What can hang from each mark:
lifez: tavi zuveb
sapi: buribi
zuveb: gonadas
buribi: gonadas
vore: fudir gonadas
gonadas: buribi fedoz vore zuveb
fedoz: fudir
tavi: lifez
fudir: fedoz vore

In the rows, zero is written as 128.
Known rows, with every way that one mark hangs from another:
sapi[buribi]: [136 135 125 135 130 140 102 158 139 149 135 122 114  90 131 118 132 126
 132 137 134 134 125 110 130 134 121 133 119 139 162 120 132 143 128 147
 143 131 121 140 102  99 125 140 114 152 111 129 128 130 118  93 114 128
 129 137 142 132 163 106 138 113 123 113 131 171 103 123 127 114 140 123
 121 120]
tavi[lifez[zuveb[gonadas[fedoz]]]]: [ 99 113 146 163 150 135 140 149 122 128 139 129 151 102 127 190 114 121
 138 142 114 139 127 152 140 143 160 135 128 112 129 133 139 124 138 131
 133 125 133 133 134 150 112 115 113 171 122 136 116 163 126 140 106 126
 144 149 149 136 194 122 128 139 188 137 129 136 120 127 143 181 131 134
  86 124]
vore[gonadas[buribi fedoz]]: [107 122 125 180 146 117  91 102 129 124 117 121 132 187 132  85 101 140
 129 128 135 135 124 156 128 130 139 129 137 124 117 122 137 167 110 141
 149 133 127 164 130  98  96 134 140 118 114 120  94 175 121 177 140 108
 126  78 155 102 167  80 133 123 166 118 145 151 146 101 153 168 128 124
 147 132]
vore[gonadas[buribi]]: [106 131 118 159 149 107  98 109 126 132 126 111 128 182 124  63 111 138
 121 134 135 137 125 149 129 142 131 131 139 130 115 118 134 157 126 138
 146 136 118 159 133  92 101 144 133 104 111 127  99 162 118 143 131 108
 126  97 147 115 159  79 132 114 141 116 137 139 135 120 151 135 121 116
 141 131]
tavi[lifez]: [125 120 136 139 136 138 158 140 121 111 142 121 146 110 113 180 131 123
 127 139 106 144 119 142 137 135 148 132 130 124 147 162 133 116 133 128
 126 145 129 106 141 128 119 116 123 141 114 128 134 138 133 125 115 104
 132 154 141 129 183 135 130 129 157 129 124 117 118 134 137 139 128 122
 106 128]
tavi[lifez[zuveb[gonadas[buribi]]]]: [ 95 124 141 154 156 130 137 154 124 132 141 124 150 121 121 171 114 119
 134 145 122 143 125 156 140 150 158 138 129 120 122 134 137 122 143 130
 135 133 127 130 134 137 112 127 116 158 112 142 113 165 123 127  99 118
 144 161 148 139 185 129 128 130 180 132 127 141 116 134 148 156 128 130
  84 123]
sapi[buribi[gonadas]]: [142 141 124 130 132 149 102 161 138 144 133 117 136  79 118  62 119 127
 139 141 117 124 124 106 121 130 119 135 116 143 148 118 137 150 117 147
 131 125 121 150  81 105 119 140 116 144 104 128 109 131 116  83 121 130
 143 142 150 120 137 103 134 109 138 108 135 163 102 138 112 109 130 127
 114 109]
fedoz[fudir[vore[gonadas[buribi zuveb]]]]: [108 113 130 113 131 115 117 107 125  84 148 119  99 139 155 179 123 131
 116 141 129 131 118 142 136 125 121 153 139 130 130 122 131 109 102 117
 115 139 131 154 118  88 115 111 131 119 108 148  91 156 125 128 112 143
 130 113 140 102  86  97 116 126 163 109 141 110  98 122 139 148 119 117
 135 127]
buribi[gonadas[vore[fudir[fedoz]]]]: [152 124 129 151 119 138 130 120 123 120 124 130 151 109 118  45  99 127
 141 132 112 112 119 122 116 118 138 119 116 146  69 124 141 128  95 121
 123 119 127 170  94 131 119 154 156 117 129 128 108 145 133 111 134 167
 139 133 133  94  95  88 123 137 170 116 136 155 141 133 124 126 118 128
 137 111]
buribi[gonadas]: [133 131 125 119 128 138 126 136 125 124 127 122 158 114 114  42 110 129
 133 134 106 117 129 117 116 122 127 129 124 134 111 122 135 138 110 128
 110 120 129 140 101 137 121 133 130 120 125 125  99 129 123 106 135 130
 147 136 135 110 107 123 123 122 152 120 132 121 130 145 111 123 112 132
 118 110]
vore[fudir[fedoz] gonadas[zuveb]]: [156  87 132 206 149 109 109  53 125 126 123 109 140 190 120  91  97 142
 118 130 118 125 119 147 154 119 151 128 132 134  88 116 149 144 119 108
 130 128 119 204 148  83  98 157 107  61 140 112  74 169 138 127 130 119
 105  89 112 108 114  62 114 116 154 113 115 138 142 121 162 154 118 135
 168 125]
fudir[vore[gonadas[buribi fedoz zuveb]]]: [146 127 129 149 126 129 122 101 139 113 120 111 108 160 153 139 115 130
 120 135 138 125 125 138 119 139 125 135 139 108 121 126 140 136 111 115
 135 142 135 165 136  90 101 120 140 147 105 131 145 166 134 132 119 135
 117  88 148  87 125  95 115 144 177 107 132 133 106 101 145 181 136 118
 160 122]
lifez[tavi zuveb]: [ 84 151 141 142 153  97 106 156 152 198 115 118 134 143 138 218 127 125
 136 127 137 135 131 110 140 154 156 135 124 120  64 101 132 121 140 129
 133 108 140 171 126 161 128 106 104 139 127 144 106 166 113 111 101  83
 131 111 129 137 121 108 130 128 126 157 136 150 131 131 113 141 116 147
  78 129]
gonadas[vore]: [124 136 130 141 117 117 133 141 133 124 125 144 105  98 142 116 125 126
 136 127 141 130 119 119 119 133 140 117 123 130 114 133 128 128 108 127
 144 131 129 146 120 137 122 142 174 155 120 140 145 135 136 134 124 164
 129 116 136 115 136 104 139 149 155 124 140 164 137 106 136 140 135 117
 140 128]
fudir[fedoz]: [164  94 138 144 110 129 134  90 128 146 128 147 162 125 110 139 137 129
 135 116 120 117 117 143 133 135 116 134 123 122 100 127 131 118 130 127
 128 131 123 122 124 123 139 141 127 116 136 132 131 152 130 142 114 155
 122 123 123 106 178 129 112 147 127 123 126 127 128 164 132 138 135 133
 128 116]
lifez[tavi zuveb[gonadas]]: [ 74 149 146 148 161  95 100 160 142 195 118 118 123 133 143 205 117 125
 136 128 130 130 135 110 145 166 160 140 122 106  67  79 133 125 150 126
 136 104 142 177 118 162 126 124 100 156 141 155  96 179 107 128 106 104
 138 122 130 139 162 105 124 127 145 157 136 154 129 112 122 163 123 152
  83 127]
fedoz[fudir[vore[gonadas[buribi]]]]: [102 114 129 105 124 117 111 111 120  89 151 123 107 138 151 186 127 130
 119 142 130 131 121 143 133 129 118 152 139 134 117 118 130 106 106 127
 120 134 128 145 112  94 119 119 134 125 112 146 104 151 122 133 118 147
 132 119 142 108  94  86 115 127 155 114 142 106  98 129 141 144 119 110
 136 125]
gonadas[vore zuveb]: [134 135 134 170 126 119 141 134 146 108 115 139  92 108 154  92 118 126
 128 123 152 130 112 121 126 122 148 124 122 111 163 145 131 140 102 102
 134 142 141 174 138 121 109 124 165 136 106 146 111 149 140 129 105 147
 127  84 132  93 124 119 126 143 183 110 133 182 135  88 137 143 134 134
 141 126]
buribi[gonadas[vore zuveb]]: [137 138 129 150 128 130 138 142 135 107 118 129 131  96 131  18 103 129
 133 130 120 116 118 114 114 118 140 125 119 123 133 136 136 144  91 106
 116 129 141 174 109 129 109 122 156 121 111 137  86 147 133 111 121 146
 145 105 136  84  93 118 120 133 190 109 136 160 134 115 115 136 120 135
 130 109]
sapi[buribi[gonadas[fedoz zuveb]]]: [148 136 129 159 133 154 102 155 147 130 124 122 133  86 131  69 108 129
 136 136 125 123 121 111 124 118 128 136 115 129 172 126 142 162 102 139
 132 126 132 167  92 101 110 121 115 144 102 127  93 147 118 105 118 122
 141 113 154  99 143 113 129 112 169 101 135 183 111 115 113 132 134 142
 121 111]
fedoz[fudir[vore[gonadas]]]: [104 110 130 102 121 113 118 106 116  92 153 125 106 121 152 194 132 129
 119 142 122 129 123 137 137 127 116 148 139 133 124 118 131 101 104 127
 111 131 128 143 117 102 124 117 130 130 123 142 104 141 127 128 124 153
 131 122 137 112  90  88 118 129 152 120 139  90  99 128 136 149 118 113
 134 126]
gonadas[buribi fedoz vore zuveb]: [131 142 136 214 128 137 123 136 157  95  98 145  91 158 158  93  88 130
 134 112 176 133 100 148 118 108 154 130 117 107 146 147 132 169  81 110
 162 146 150 190 135  96  95 116 187 144  84 144  99 193 132 192 105 135
 133  50 163  58 144 128 127 150 226  87 155 240 148  57 152 169 146 139
 159 135]
lifez[tavi zuveb[gonadas[buribi fedoz vore]]]: [ 71 154 149 178 151 100  92 163 149 187 108 130 108 140 147 212 102 124
 142 123 150 132 124 121 136 162 167 138 118 105  49  83 133 140 130 129
 154 107 146 195 116 157 117 128 134 172 127 157  95 202 107 163 106 113
 140 100 149 114 188 100 130 143 178 141 151 202 142  85 134 175 131 149
  96 128]

Rows:
[114 128 134 168 140 143 108 131 122 113 118 129 109 142 135 114  96 129
 134 125 136 123 124 148 129 133 137 140 122 105 115  98 131 156 130 128
 145 126 138 149 119 117 115 149 141 151 127 142 102 175 117 193 136 149
 142 117 148 109 219 135 120 136 180 110 141 177 137  78 156 179 143 140
 142 131] | zuveb[gonadas[buribi fedoz]]
[ 74 146 151 171 151  98  99 161 146 188 112 133 115 119 153 220 110 127
 144 123 138 129 128 111 142 159 167 133 120 100  61  84 136 134 131 129
 149 101 149 190 118 170 120 122 128 177 138 156  98 191 114 153 110 120
 139 103 139 122 183  95 131 144 177 152 147 179 140  86 126 190 130 151
  91 129] | lifez[tavi zuveb[gonadas[fedoz vore]]]
[154 114 134 167 111 124 132 106 129 126 122 142 120 121 132 129 112 128
 137 124 137 123 113 127 131 123 146 116 119 143  62 128 135 118 107 121
 145 127 123 168 120 123 121 166 165 130 134 133 136 144 141 130 125 182
 119 123 125 111 123  87 128 151 154 116 132 181 142 108 149 132 134 120
 155 126] | gonadas[vore[fudir[fedoz]]]
[142 140 136 233 132 140 124 117 153  92  99 133  84 182 155  94  73 130
 133 115 177 133  99 150 127  98 167 128 116 124 117 145 138 163  79 104
 161 142 148 212 137  83  90 132 179 123  92 132  95 191 137 178 115 136
 121  58 157  67  99 112 130 144 224  81 148 252 151  43 164 160 143 140
 179 138] | gonadas[buribi fedoz vore[fudir] zuveb]
[142 126 128 139 123 132 122 106 135 120 125 113 116 158 147 149 119 130
 125 135 134 125 128 142 119 144 122 133 140 119  99 119 139 127 114 129
 143 137 128 155 126  98 105 128 144 154 114 131 160 160 131 138 125 145
 119 104 153 100 135  83 122 149 164 112 136 126 107 108 144 184 136 111
 153 123] | fudir[vore[gonadas[buribi fedoz]]]
[124 119 135 153 133 142 123 125 131  88 125 133 151 117 134  63  93 131
 130 127 113 115 118 129 124  95 136 144 123 122 155 134 139 146  80 117
 104 123 148 166 110 125 112  95 130 102 118 127  52 161 126 146 127 126
 150  96 145  77  95 134 115 124 201 109 141 138 133 116 110 158 113 149
 123 119] | buribi[gonadas[fedoz[fudir] zuveb]]
[ 98 113 143 163 124 125 115 132 114  93 131 148  89  82 151 151 103 127
 137 128 133 120 118 136 135 124 143 137 121 106 120  99 129 138 103 131
 138 118 140 154 111 140 121 143 161 172 142 149  89 167 127 198 139 191
 146 115 143 106 209 109 127 152 202 119 148 167 143  69 149 192 142 132
 143 132] | zuveb[gonadas[fedoz[fudir] vore]]
[154 126 131 206 128 130 132 110 147 107 109 132  95 177 138  77  91 128
 130 120 169 131  98 146 131 116 155 130 115 133  96 138 135 145 104  94
 155 151 133 204 132  78 101 157 170  98  91 144 103 177 136 143  96 143
 118  87 137  75  95 110 116 139 194  83 135 233 139  88 168 120 135 135
 168 124] | gonadas[buribi vore[fudir[fedoz]] zuveb]
[141 132 129 130 122 156 100 155 136 126 137 125 131  76 134 115 115 126
 138 140 119 122 122 112 122 122 118 140 117 140 147 120 139 142  97 145
 130 122 129 156  79 101 119 124 121 157 106 134 108 145 116  99 116 143
 144 129 159 105 138  97 128 121 166 102 143 163  96 123 114 136 134 127
 118 110] | sapi[buribi[gonadas[fedoz[fudir[vore]]]]]
[ 70 153 143 154 164  97  92 162 144 192 116 116 121 154 139 203 111 125
 136 129 141 132 131 120 142 169 158 144 121 109  56  80 132 135 151 127
 144 109 141 182 116 151 121 130 107 147 126 158  90 191 102 133 103  97
 139 119 138 134 169 113 123 123 149 148 140 175 131 107 131 153 123 152
  86 127] | lifez[tavi zuveb[gonadas[buribi]]]
[175  95 133 150 111 124 129  71 139 133 126 125 141 156 129 141 130 129
 122 127 125 116 116 149 128 154 110 142 135 108  93 120 141 120 126 109
 135 147 121 161 128  83 113 139 135 126 117 140 154 178 134 131  99 160
 112  97 136  75 156  95  96 155 158 100 125 123 103 150 146 168 135 120
 152 107] | fudir[fedoz vore[gonadas[buribi zuveb]]]
[ 92 124 138 168 129 129 104 135 119  90 126 143  87 120 150 133  93 128
 138 127 146 127 114 146 129 129 145 142 120 111 117 102 128 148 105 131
 155 126 141 161 107 118 114 149 169 165 122 153  86 183 119 206 134 183
 148 111 158  98 205 111 125 146 207 106 155 196 139  65 162 179 143 133
 146 134] | zuveb[gonadas[buribi fedoz[fudir] vore]]
[140 143 124 138 128 145 106 168 141 141 133 126 125  68 125  56 117 126
 143 142 123 125 120 101 117 133 126 129 113 142 142 119 138 149 106 147
 140 126 123 159  80 108 118 146 136 156 104 135 118 135 118  86 117 147
 143 134 153 114 147  91 139 120 150 106 141 180 109 122 115 110 133 125
 119 108] | sapi[buribi[gonadas[vore]]]
[120 129 135 191 135 137 111 125 124 105 115 132  90 141 142 116  81 127
 138 127 149 124 118 143 129 128 154 132 119 117  81  98 134 152 114 123
 160 124 135 175 117 115 109 171 167 156 127 142 108 177 123 186 142 171
 137 118 150 102 200 101 127 148 200 104 145 215 149  50 171 175 148 132
 165 136] | zuveb[gonadas[buribi fedoz vore[fudir]]]
[136 135 125 143 125 135 128 131 124 113 123 123 140 108 121  39  95 129
 137 135 117 115 121 117 116 116 142 121 119 147  86 126 139 131  95 122
 123 118 130 169  96 133 112 150 155 120 123 127 106 134 131 106 140 157
 141 136 137 104  80  92 128 131 170 116 137 160 142 120 121 126 117 123
 139 116] | buribi[gonadas[vore[fudir]]]
[121 127 137 173 130 145 121 116 149  75 121 135  95 176 160 164  98 127
 121 120 164 131 105 158 130  98 133 157 127 111 158 140 131 142  84 105
 131 146 151 173 130  82 106  89 145 121  88 142  78 194 124 181 101 123
 131  68 160  61  98 142 109 136 212  84 148 181 115  83 147 166 133 143
 147 135] | gonadas[buribi fedoz[fudir[vore]] zuveb]
[175  90 134 131 105 124 134  70 128 140 131 132 153 130 128 165 139 128
 127 129 108 112 123 142 127 155 106 135 135 113  76 116 141 106 127 124
 129 135 120 143 124 105 124 144 134 142 133 133 175 162 139 125 116 179
 110 115 130  94 169  83 104 160 140 117 124 100 103 164 139 176 136 111
 147 105] | fudir[fedoz vore[gonadas]]
[179  91 138 147 110 124 137  69 135 133 129 126 146 133 133 158 137 130
 123 127 115 112 120 141 131 151 111 137 136 105  99 123 141 111 124 109
 126 141 124 155 132 100 118 136 130 130 128 133 154 171 139 122 103 173
 109  98 127  85 156  94  97 159 152 109 121 104  99 153 140 181 134 120
 152 109] | fudir[fedoz vore[gonadas[zuveb]]]
[149 122 142 218 127 136 134 110 145  95 104 141  91 133 159 129  86 130
 133 115 156 126 107 132 133  93 170 122 117 117 132 144 140 148  78 105
 145 129 148 204 142 112 100 126 166 132 117 124  99 169 149 162 121 149
 118  61 139  82  98 104 130 153 215 104 137 216 153  47 148 177 142 143
 175 136] | gonadas[fedoz vore[fudir] zuveb]
[100 117 143 146 153 130 143 152 121 131 141 124 151 101 124 177 120 121
 136 147 113 140 128 149 140 150 159 134 130 117 125 131 137 119 144 129
 131 128 129 131 136 147 114 123 111 166 122 140 119 157 127 127 101 127
 143 160 144 143 194 123 126 132 177 140 124 126 116 136 143 159 126 132
  83 124] | tavi[lifez[zuveb[gonadas]]]
[142 125 140 194 118 137 126 115 133 108 115 145 105 127 147 148  94 130
 142 121 144 126 114 133 126 104 157 115 119 136  88 133 138 135  83 133
 151 119 137 178 125 127 109 142 173 148 131 121 133 156 146 169 143 167
 122  97 141 103 121  87 141 156 191 115 145 202 153  63 148 173 143 126
 165 139] | gonadas[fedoz vore[fudir]]
[137 147 126 198 138 130 130 125 148  99 107 120  78 180 147  71  86 127
 124 125 175 135 103 139 129 114 160 128 118 135 106 140 134 148 102  94
 154 149 135 206 138  78  96 149 170 103  83 145  95 171 132 130 105 132
 121  90 139  84  79 107 124 130 192  86 137 230 138  70 166 112 133 134
 168 133] | gonadas[buribi vore[fudir] zuveb]
[ 68 159 145 161 157  94  96 166 148 189 114 121 109 140 145 195 109 123
 140 128 149 134 127 114 136 171 166 140 121 108  40  82 132 133 141 126
 152 112 143 188 112 154 120 137 129 160 121 163  94 193 106 136 100 112
 142 114 141 126 170  98 127 136 163 143 147 193 139 100 134 159 127 148
  89 125] | lifez[tavi zuveb[gonadas[buribi vore]]]
[114 121 126 201 150 116  98  99 138 111 113 117 122 193 140  64  97 140
 123 124 143 134 116 157 136 125 145 135 137 111 153 126 139 176 107 124
 146 138 135 186 144  86  85 120 136 101 106 121  73 186 122 175 125  95
 124  54 155  87 157  94 126 118 185 106 140 162 142  91 153 177 128 133
 150 130] | vore[gonadas[buribi fedoz zuveb]]
